Each row comes from the steps of one path. Every step used is in the known rows, and no mark comes twice. Write the path behind each row, first mark first.
Known rows:
fopud-fogeb-riguri: [-1.009  2.764 -0.444 -4.681 -0.618 -1.438  0.989 -0.638 -2.329 -3.332
  2.200 -0.075  0.114  0.170  0.419  1.780  0.284  0.681 -2.525 -1.632
  2.492 -2.119  0.541 -3.363  0.431 -2.078]
fopud-keseza-fogeb: [-2.446  0.278  0.512 -4.738  0.323  2.617  2.950  1.662 -2.093 -1.232
  2.051 -0.069 -0.610  3.967 -0.748  0.221  3.539  3.492 -4.922  2.919
 -1.212  0.415  3.072 -0.611  3.648 -1.311]
keseza-fopud-fogeb-riguri-nituv: [ 0.432  1.503  0.602 -1.636 -1.035 -0.010  2.524 -0.879 -2.109 -4.547
  3.134 -0.662  0.424  1.030 -0.019  2.687 -2.359 -1.510 -6.407 -1.783
  2.167 -3.975  0.277 -5.619  2.187 -1.510]
keseza-fopud-fogeb-riguri: [-2.258  3.362 -1.630 -4.492  0.039 -1.071  2.249 -1.877 -3.310 -4.766
  3.582  0.443  0.402  1.966  2.010  0.667  1.003  0.716 -3.982 -2.120
  1.864 -2.764  1.208 -5.464  1.722 -1.576]
nituv-fogeb: [ 1.360  0.252  1.132 -1.107  1.797 -0.136  0.448  1.196 -1.351 -1.957
 -0.593 -3.588 -0.114 -0.184 -0.546 -2.055  0.638  0.597 -1.455  0.969
 -0.486 -1.926  0.790  4.686 -0.435 -1.548]
nituv-keseza-fopud-fogeb-riguri: [-0.764  3.518 -0.702 -4.174 -0.053  0.559  0.151 -0.455 -4.254 -7.305
  3.754 -2.057 -0.313  2.345  1.249 -0.264  2.096  1.651 -3.511 -2.424
  2.665 -3.223  1.833 -3.435  0.190 -2.678]
dinukiz-fopud-keseza-fogeb: [-0.786  1.768 -0.755 -3.659  2.589  4.244  4.485  2.203  0.107 -4.190
  2.753 -0.317 -2.623  4.962 -1.725 -0.677  5.182  4.116 -5.446  0.936
  1.825  1.821  1.859  0.311  3.168 -1.388]
dinukiz-fogeb-riguri-nituv-keseza: [ 5.855  1.417  3.210  1.117 -1.048  1.529 -1.487  1.126 -1.937 -6.708
  2.252 -3.230 -0.830 -1.186 -5.572  0.243  0.039 -2.279 -3.820 -1.186
  2.966 -1.916 -0.588  0.297 -1.711 -3.124]
keseza-fopud: [-1.491  0.902 -1.554 -0.119  0.965  0.223  1.527 -1.540 -1.539 -1.796
  1.540  0.603  0.328  2.236  1.546 -1.510  0.808  0.003 -1.773 -0.559
 -0.767 -0.815  0.671 -2.554  1.327  0.484]
riguri-nituv-dinukiz-fopud-fogeb: [ 1.905 -2.712 -1.073  1.579  3.824  5.204  2.891  0.070  4.679 -6.508
 -0.022 -3.079 -2.991  1.423 -1.180  1.765  0.654 -1.101 -4.053 -0.362
  6.101 -0.048 -0.878  2.136 -0.282 -1.523]
riguri-nituv: [ 2.502 -1.508  2.164  2.559 -1.067  1.302  0.282  0.649  0.987 -0.440
 -0.150 -1.009  0.049 -0.780 -1.755  2.104 -3.445 -2.008 -2.777  0.109
  0.277 -1.621 -0.702 -0.767  0.648  0.023]
fopud-keseza-fogeb-riguri: [-2.182  3.800  0.278 -6.208 -1.747  0.955  4.003  0.126 -3.676 -2.996
  3.376 -0.245  1.375  2.526 -1.458  2.216  2.802  3.261 -5.157  2.028
  0.268 -1.536  2.959 -2.530  2.352 -2.855]
dinukiz-fogeb-riguri: [ 2.254  3.180  0.282 -1.732 -0.152 -2.499  1.286 -1.645 -2.290 -3.802
  2.335  1.296 -0.317 -1.011 -3.943 -0.694  1.885 -1.757 -2.325 -1.308
  2.095  0.175 -1.040 -2.339 -0.488 -2.354]
dinukiz-fogeb-riguri-nituv-fopud: [ 4.261  1.706  3.486  2.568  0.804  2.156  0.361 -0.579  0.743 -6.836
  2.327 -1.142 -0.481 -0.778 -5.630  2.365 -2.699 -2.312 -4.049  1.260
  4.938 -2.813 -1.411 -1.914 -0.787 -3.432]
nituv-fopud-fogeb: [-0.765 -0.147  1.065 -1.313  3.079  2.598 -1.211  1.167  0.893 -4.736
  1.154 -1.277 -2.297  2.155  0.681  0.313 -0.176  1.800 -1.815  1.040
  4.125 -1.581  0.559 -0.929  0.340 -2.350]
riguri-fopud-keseza: [-1.150  1.461  1.387  0.651  0.477  1.514  1.483 -3.884 -1.060 -2.414
  0.158 -0.158 -1.004  3.456 -0.658  1.029  1.208  1.878 -4.347  1.182
 -2.455 -2.671  3.039  0.380  1.797 -4.602]
dinukiz-fopud-keseza-fogeb-riguri: [-0.888  5.005 -0.630 -5.006  0.313  2.424  5.338  0.746 -1.632 -5.444
  4.245 -0.301 -0.381  3.204 -2.155  1.484  4.251  3.749 -5.748  0.253
  3.059 -0.381  1.963 -1.873  2.126 -2.875]
fogeb-riguri-fopud: [-0.629  2.755  1.153  0.943 -0.027 -2.062  3.132 -4.668 -1.039 -2.557
  0.148 -1.549  3.055 -0.256 -1.394  2.878 -3.404 -0.396 -2.565  0.151
 -0.236 -6.362  1.109 -1.563 -0.424 -2.944]
dinukiz-fogeb-riguri-fopud: [ 1.363  2.212  1.682  0.711  1.697 -2.900  3.200 -4.655 -1.388 -4.098
  0.673 -0.439  0.914 -0.104 -4.501  0.386 -1.177 -2.100 -4.107 -0.483
  0.432 -4.606  0.002 -1.883 -0.088 -3.615]
nituv-dinukiz-fogeb: [ 1.901 -2.611 -0.977  1.663  2.782  2.052  1.723 -2.317  1.816 -3.439
 -0.872 -1.066 -1.117 -0.291 -4.250 -1.475  3.251 -2.981 -0.856  2.350
  1.869  1.885 -1.245  3.059 -1.447 -1.680]
dinukiz-fopud-keseza-fogeb-riguri-nituv: [ 1.797  2.944  1.325 -1.747 -0.566  3.483  5.140  1.210 -0.304 -5.653
  3.843 -1.085 -0.678  2.162 -3.822  3.438  0.659  1.427 -7.837  0.030
  3.253 -1.798  1.296 -2.321  2.479 -2.427]

Which path is each row?
[-2.385  1.905  1.464 -1.681  0.818 -1.720  5.745 -2.483 -1.785 -2.165
  0.857 -2.388  3.934  1.216 -1.831  2.780 -3.445  1.018 -4.599  2.010
 -0.398 -7.063  2.052 -2.350  1.533 -1.726]	keseza-fogeb-riguri-fopud
[ 0.564 -1.678 -0.089  0.509 -0.688  3.072  3.043 -2.183  1.562 -4.370
 -0.259 -3.810  1.823 -0.906 -1.403  5.392 -2.238 -2.451 -3.392  2.198
  3.513 -3.431  0.149  0.244 -0.857 -2.472]	fopud-fogeb-riguri-nituv-dinukiz
[ 2.283  2.653  1.071  1.016 -1.303  2.413 -0.169 -0.433 -2.863 -6.527
  3.027 -3.335  1.103  1.077 -1.091  0.740 -0.781 -0.423 -3.939 -1.341
  1.348 -4.035  0.925 -2.093 -0.131 -1.554]	fogeb-riguri-nituv-keseza-fopud
[ 1.192  3.703  0.937 -2.880 -0.583 -1.410  1.874 -0.485 -2.996 -3.510
  1.273 -3.267  1.793 -1.180 -1.175  0.315 -0.082  0.552 -1.843  0.267
  0.834 -3.703  0.842  2.104 -1.078 -3.018]	nituv-fogeb-riguri
[ 2.398 -0.612  3.499  4.087  0.907  3.999 -0.913  0.416  2.534 -3.791
  0.383 -2.162 -0.250  0.174 -2.380  2.805 -4.337 -0.634 -2.178  2.331
  3.210 -2.912 -0.490 -0.077 -0.482 -1.619]	riguri-nituv-fopud
[-2.850  0.091  1.657 -2.729  1.756  1.956  4.685 -0.897 -1.422 -1.850
  0.887 -1.325  0.293  4.720 -1.399  0.946  1.174  3.167 -6.334  3.415
 -2.370 -3.297  3.834 -0.424  3.956 -2.479]	riguri-fopud-keseza-fogeb
[-1.712 -1.182  1.056 -0.860  2.993 -0.858  1.655 -1.883 -0.003 -2.271
 -0.542 -1.053 -0.919  2.218  0.754  0.360 -1.708  0.196 -3.820 -0.445
  0.211 -4.359  1.417 -1.408  1.498 -2.202]	riguri-fopud-fogeb
[ 2.328  2.700 -0.817  1.577  0.012  6.682  3.777 -2.771  2.413 -7.942
  1.986 -2.075 -1.647  1.716 -3.127  4.047  3.391  0.779 -4.889  0.679
  4.239  0.295  0.977  2.193 -0.446 -5.086]	fogeb-riguri-nituv-dinukiz-fopud-keseza
[ 0.379  2.957  2.097  0.130  1.415 -2.248  3.597 -3.691 -2.021 -4.110
 -0.470 -4.402  2.626 -0.118 -1.788  1.108 -2.884  0.176 -3.586  0.891
 -0.554 -7.930  1.885  1.993 -0.675 -4.188]	nituv-fogeb-riguri-fopud
[ 0.865 -1.155  0.950 -0.926  1.336  3.143 -1.084  1.569 -1.993 -6.215
  2.183 -3.040 -2.188  3.305  0.878 -1.087  0.527  0.152 -4.946 -1.776
  1.874 -2.568  1.055 -2.138  1.437 -1.176]	riguri-nituv-keseza-fopud-fogeb
[ 1.362  1.135 -1.169 -0.264  0.508  0.471  2.836 -3.490 -0.165 -5.028
  0.919 -1.157  0.953 -1.430 -4.366  1.021  2.218 -2.610 -1.327  1.638
  2.923 -0.277 -0.853  0.687 -1.884 -2.859]	nituv-dinukiz-fogeb-riguri
[ 0.752  0.434 -1.277 -1.849  3.790  1.696  1.257  1.655  1.883 -4.950
  1.468 -0.005 -4.323  2.435  0.274 -1.091  2.521  1.484 -2.818 -3.361
  4.943  1.305 -0.675 -0.433  0.678 -0.932]	dinukiz-fopud-fogeb
[ 0.453 -1.266 -0.450 -0.300  2.414  7.407  5.955  1.100  2.824 -5.496
  1.218 -3.152 -1.489  3.954 -3.334  2.385  3.087  1.968 -6.797  3.245
  2.760  0.422  1.699  2.524  2.258 -2.061]	riguri-nituv-dinukiz-fopud-keseza-fogeb
[ 1.550  0.748  1.812 -1.527 -1.648 -0.357  1.214  0.298 -1.096 -3.149
  1.895 -1.005  0.213 -0.373 -1.136  3.818 -3.072 -1.607 -5.083 -1.306
  2.750 -3.550 -0.079 -3.918  1.157 -1.976]	fopud-fogeb-riguri-nituv
[ 0.218  1.309 -0.522  0.430  1.085  2.398 -1.210  0.110 -2.452 -4.968
  1.915 -2.548 -0.183  2.601  0.803 -2.557  2.031  1.166 -1.251 -0.646
  0.108 -1.360  1.349 -0.102 -0.248 -0.522]	nituv-keseza-fopud
[ 1.110 -1.496  3.001  0.559  2.109  3.451 -0.938  1.649  1.686 -5.092
  1.067 -1.817 -2.356  1.590 -0.670  2.100 -2.949  0.011 -4.088  1.093
  4.345 -2.864 -0.092 -1.590  0.819 -2.294]	riguri-nituv-fopud-fogeb
[ 0.598  4.144 -1.385 -3.435  1.570  0.149  2.249 -0.111 -0.025 -6.311
  3.242 -0.138 -1.954  1.101 -0.155  1.014  1.887  1.327 -3.212 -3.782
  5.585 -0.790 -0.421 -2.378 -0.134 -2.418]	dinukiz-fopud-fogeb-riguri
[ 0.855  0.655  0.401  2.189  2.319 -0.732  4.645 -6.448  0.524 -5.374
 -0.576 -2.336  2.134 -0.442 -4.618  1.784 -0.831 -2.640 -3.073  2.132
  1.180 -4.702  0.356  0.780 -1.489 -4.261]	nituv-dinukiz-fogeb-riguri-fopud
[ 4.205 -1.149  3.110  2.837 -0.887  3.252 -2.777  2.512 -0.242 -3.681
  0.422 -4.359 -0.600 -0.299 -2.393  0.656 -1.571 -0.709 -2.165 -0.267
  1.290 -1.907  0.327  2.061 -1.432 -1.136]	riguri-nituv-keseza
[ 3.811 -4.025  0.717  3.696  1.919  2.897  2.086 -1.572  2.662 -3.715
 -0.930 -1.861 -0.917 -0.893 -5.602  0.218  0.543 -4.868 -3.203  2.606
  2.171  0.798 -1.632  2.520 -0.905 -1.455]	riguri-nituv-dinukiz-fogeb
[ 2.417  1.647  1.975  0.838 -2.669 -0.024  1.441 -0.709 -0.604 -2.079
  1.520 -1.016  1.777 -1.792 -2.458  4.052 -3.837 -2.131 -3.563 -0.480
  1.547 -3.244 -0.453 -2.644  0.034 -1.305]	fogeb-riguri-nituv
[ 3.345  3.318  3.425  0.380 -0.181  4.249 -0.116 -1.615 -0.662 -8.071
  3.416  0.201 -2.709  1.973 -5.320  2.167  1.581  0.065 -6.252  1.801
  3.161 -0.986  0.786 -1.603  0.803 -6.264]	dinukiz-fogeb-riguri-nituv-fopud-keseza
[ 4.851  2.084  1.827  0.340  0.438  3.667 -0.768  2.349 -0.036 -9.144
  3.061 -4.387 -2.402  0.648 -2.816  1.330  0.190  0.438 -4.396 -3.475
  6.211 -2.437 -0.233  0.275 -1.396 -3.213]	dinukiz-fopud-fogeb-riguri-nituv-keseza
[-0.336  4.545  1.956 -1.770  0.021  0.362  3.090 -4.204 -3.072 -5.217
  0.952 -2.856  0.451  2.371 -1.737  1.278  1.287  2.452 -5.724  1.202
 -1.673 -5.625  3.874  2.006  0.740 -7.008]	nituv-fogeb-riguri-fopud-keseza
[ 4.037  1.614  2.792  1.377 -2.433  2.414 -1.652  1.203 -1.789 -5.303
  1.828 -4.439  0.865 -1.231 -2.940  2.358 -1.960 -0.766 -2.395 -0.838
  2.211 -3.602  0.291  0.370 -1.911 -2.397]	fogeb-riguri-nituv-keseza
[ 3.239  1.110  2.571 -0.998 -1.559  2.037 -1.968  1.884 -2.158 -6.266
  2.123 -4.334 -0.513 -0.179 -1.974  1.982 -1.456 -0.189 -4.111 -1.669
  3.382 -3.698  0.730 -0.799 -0.967 -2.901]	fopud-fogeb-riguri-nituv-keseza
[-1.412  0.074 -2.004 -2.136  2.954  6.631  5.904  0.467  2.028 -5.240
  1.595 -2.269 -1.624  4.427 -2.209  0.674  5.487  3.452 -4.759  3.285
  2.778  1.522  2.358  2.994  1.832 -2.078]	nituv-dinukiz-fopud-keseza-fogeb
[ 1.043  3.251 -0.962 -0.440  1.387  4.240  1.301 -0.433  1.051 -5.289
  2.185  1.007 -4.271  3.417 -0.972 -0.639  5.697  3.018 -3.247 -1.577
  2.215  3.171  0.943  1.089  0.927 -3.442]	dinukiz-fopud-keseza
[ 2.512  2.328  3.115  2.651 -0.722  2.785  0.084 -0.556  1.022 -5.148
  1.727 -2.159  1.152 -0.942 -2.789  4.470 -4.749 -0.502 -2.808  1.686
  4.245 -4.376 -0.232 -1.987 -1.083 -2.942]	fogeb-riguri-nituv-fopud
[-1.344  3.475 -1.979 -3.654  0.793  4.683  6.479 -1.185  0.215 -6.764
  2.901 -2.556  0.641  2.625 -2.572  2.984  4.611  3.215 -4.702  2.560
  3.729 -0.574  2.263  0.970  0.729 -3.501]	nituv-dinukiz-fopud-keseza-fogeb-riguri
[-0.093 -0.845  1.344 -2.829  1.079  2.633  0.708  4.178 -1.887 -2.529
  1.258 -4.207  0.522  1.948 -1.678 -1.203  1.412  2.718 -2.214  2.190
  0.859 -1.418  1.772  1.722  0.632  0.368]	nituv-keseza-fogeb
